What can hang from each mark
k_967: k_831
k_397: k_743
k_458: k_4 k_831
k_831: k_335 k_394 k_458 k_967
k_335: k_4 k_831
k_4: k_743
k_394: k_831

Each row was made from one small tree. The marks that hang from a mark follow it in brackets, in the order of their numbers. Every link used is in the known rows. Write each row's tree.
In the rows, 128 means zero.
Known rows
k_458{k_4 k_831{k_394}}: [181  94 132 129 141 127  98 146 116 104  99 168 107 178 117 152 107 152
 114 111 158 131]
k_335{k_831}: [120 100 121 122 124 144 111 126 139 107 105 179 139 126 136 137  95 143
 126 115 137 123]
k_967{k_831{k_335 k_458}}: [123 113 128 119 137 137  98 144 118 116 134 164 133 151  73 177  79 159
 151 121 120  93]
k_458{k_4 k_831{k_335 k_394}}: [186 104 134 130 152 136  88 160 110  95 101 171  99 193 115 164  93 162
 115 116 161 122]
k_967{k_831{k_394 k_458{k_4}}}: [151  91 123 137 135 117  97 144 119 117 120 173 130 176  89 180  89 175
 161 105 136 108]
k_458{k_831{k_335{k_4} k_394 k_967}}: [162 115 136 106 128 162  64 180 123  94  90 208 110 199  97 147 107 139
 123 120 156  97]
k_394{k_831{k_335 k_458 k_967}}: [124  97 122  95 134 157  95 158 108 110 116 182 139 157  72 188  69 170
 172 123 132  89]
k_335{k_4{k_743} k_831{k_458}}: [ 97  98 130 149 130 167 121 106 122  95  97 234 147 112 114 133  73 122
 165  99 131  95]
k_831{k_335 k_394 k_458{k_4} k_967}: [162  87 114 117 159 156  74 160 106  95 112 198 130 181  98 186  79 182
 162 111 150  82]
k_831{k_458}: [116  99 109 110 137 143 123 114 122 114 131 172 140 121  93 164  91 137
 146 111 127 105]
k_335{k_4 k_831{k_458 k_967}}: [105  88 117 114 117 167 105 135 129  98  90 229 148 144 105 140  81 139
 168  86 136  86]
k_831{k_394 k_458}: [134 101 104 113 131 145 103 128 122 107 132 185 137 147  88 176 101 150
 139 119 132 107]
k_335{k_4{k_743} k_831{k_394 k_458}}: [113 100 125 149 127 170 102 121 122  88  99 250 144 140 110 145  84 133
 159 106 134  95]
k_335{k_4}: [112 113 118 125 124 127 117 126 145 112 108 181 132 132 123 136 105 109
 149 115 140 113]
k_394{k_831{k_335 k_967}}: [135 106 130  96 133 146  83 170 123 115 107 169 134 157 102 171  84 165
 155 142 141 107]
k_394{k_831{k_967}}: [130  95 129  95 119 137  97 155 132 124 105 164 142 144 106 160  98 156
 152 136 138 115]
k_831{k_335{k_4} k_394 k_458 k_967}: [133 107 112 108 134 166  74 161 122  95 112 225 133 182  83 172  90 145
 165 112 141  76]
k_397{k_743}: [128 111 131 114 125 136 119 118 128 129 123 162 139 115 111 131 101 116
 119 132 129 139]
k_831{k_335{k_4{k_743}} k_394 k_458}: [123 117 125 143 148 166  91 132 114  90 117 228 134 148  93 165  81 131
 161 124 136  83]
k_394{k_831{k_335{k_4} k_967}}: [120 112 131 106 123 142  88 169 132 110  92 191 130 168 104 161  83 141
 177 127 145  99]

Which tree is each row?
[141  95 131 148 176 153 112 114  96  97 118 187 134 119 115 168  61 153
 164 117 141  91] -> k_831{k_335 k_458{k_4{k_743}}}
[140 115 123 120 132 141  79 159 118 111 134 179 128 178  68 191  88 172
 142 127 124  98] -> k_967{k_831{k_335 k_394 k_458}}
[134 130 131 132 120 126  73 170 146 110 113 190 120 189 101 160 101 142
 146 130 138 106] -> k_967{k_831{k_335{k_4} k_394}}
[189  84 135 115 139 142  79 163 116 104  89 179 115 186 116 149 109 165
 118 113 162 116] -> k_458{k_4 k_831{k_394 k_967}}
[158  78 113 116 145 146  87 144 112 105 110 195 139 168 102 173  93 172
 160 105 148  92] -> k_831{k_394 k_458{k_4} k_967}
[153  91 140 156 147 132  93 131 110 114 116 191 137 150  97 170  85 171
 158 121 133 100] -> k_967{k_831{k_394 k_458{k_4{k_743}}}}
[146 113 158 124 146 175  81 152 115  95  85 212 121 146 110 125  92 123
 128 128 149  90] -> k_458{k_831{k_335{k_4{k_743}} k_967}}
[160  76 131 136 158 162  83 133 104 102 106 211 145 143 112 164  87 170
 160 121 146  85] -> k_831{k_394 k_458{k_4{k_743}} k_967}
[106 119 128 128 128 134 103 146 127 112 119 186 128 161  74 167  76 136
 173 106 124  87] -> k_967{k_831{k_335{k_4} k_458}}
[137  73 122 111 137 133 111 144 106 117 102 175 140 155  92 179  69 174
 190 104 143 101] -> k_394{k_831{k_458{k_4} k_967}}
[131 100 116  98 147 168  90 144 113 104 123 187 140 143  88 172  81 157
 150 121 132  78] -> k_831{k_335 k_458 k_967}
[124 112 124 110 135 154  83 157 138 105  99 196 131 154 120 143  95 128
 155 121 146  89] -> k_831{k_335{k_4} k_967}
[143 114 138 131 145 171  61 160 128  95  97 228 137 157 123 146 101 139
 146 145 148  85] -> k_831{k_335{k_4{k_743}} k_394 k_967}
[108 105 139 151 127 156 110 117 137  98  88 221 142 112 146 117  89 117
 149 117 139 110] -> k_335{k_4{k_743} k_831}
[172  99 134  96 125 156  73 164 122 107 102 184 122 175 100 147 122 154
 101 127 149 112] -> k_458{k_831{k_394 k_967}}
[161 107 141  94 142 164  81 163 115 103 103 171 116 159 100 147  99 148
 108 127 147 102] -> k_458{k_831{k_335 k_967}}
[120  91 113 116 113 169  84 151 130  92  92 244 145 173  99 151  90 150
 163  93 140  87] -> k_335{k_4 k_831{k_394 k_458 k_967}}
[136  84 113 105 122 173  80 149 122  97 106 222 148 163  96 162  93 173
 141 108 137  93] -> k_335{k_831{k_394 k_458 k_967}}
[166 118 131 112 138 151  82 160 117  97 114 174 106 180  99 162 106 148
  98 132 149 119] -> k_458{k_831{k_335 k_394}}
[136  68 119 122 141 156 105 133 113 100  93 202 144 146 121 152  70 173
 167  86 144  94] -> k_335{k_831{k_458{k_4} k_967}}
[101 113 135 140 140 153 114 130 107 103 109 209 136 133  85 172  59 130
 188 123 131  92] -> k_394{k_831{k_335{k_4{k_743}} k_458}}
[128  84 119 127 138 118 132 128 107 118 112 162 131 147  96 181  66 162
 184 101 139 118] -> k_394{k_831{k_458{k_4}}}
[146  92 121 109 117 162  70 161 138 101  96 210 143 162 128 146 107 167
 124 125 144 110] -> k_335{k_831{k_394 k_967}}
[122 111 149 128 136 158  84 159 122 105  88 208 137 144 113 150  78 138
 175 143 143  94] -> k_394{k_831{k_335{k_4{k_743}} k_967}}
[125 121 123 129 123 137  83 161 131 106 119 203 125 188  70 176  86 149
 165 112 129  91] -> k_967{k_831{k_335{k_4} k_394 k_458}}
[168 101 139 127 157 134 107 144 108 102 101 155 102 163 120 152  83 148
 124 110 157 119] -> k_458{k_4 k_831{k_335}}
[176  94 143 113 157 149  86 161 109  99  90 168 109 172 117 149  86 161
 129 111 159 105] -> k_458{k_4 k_831{k_335 k_967}}
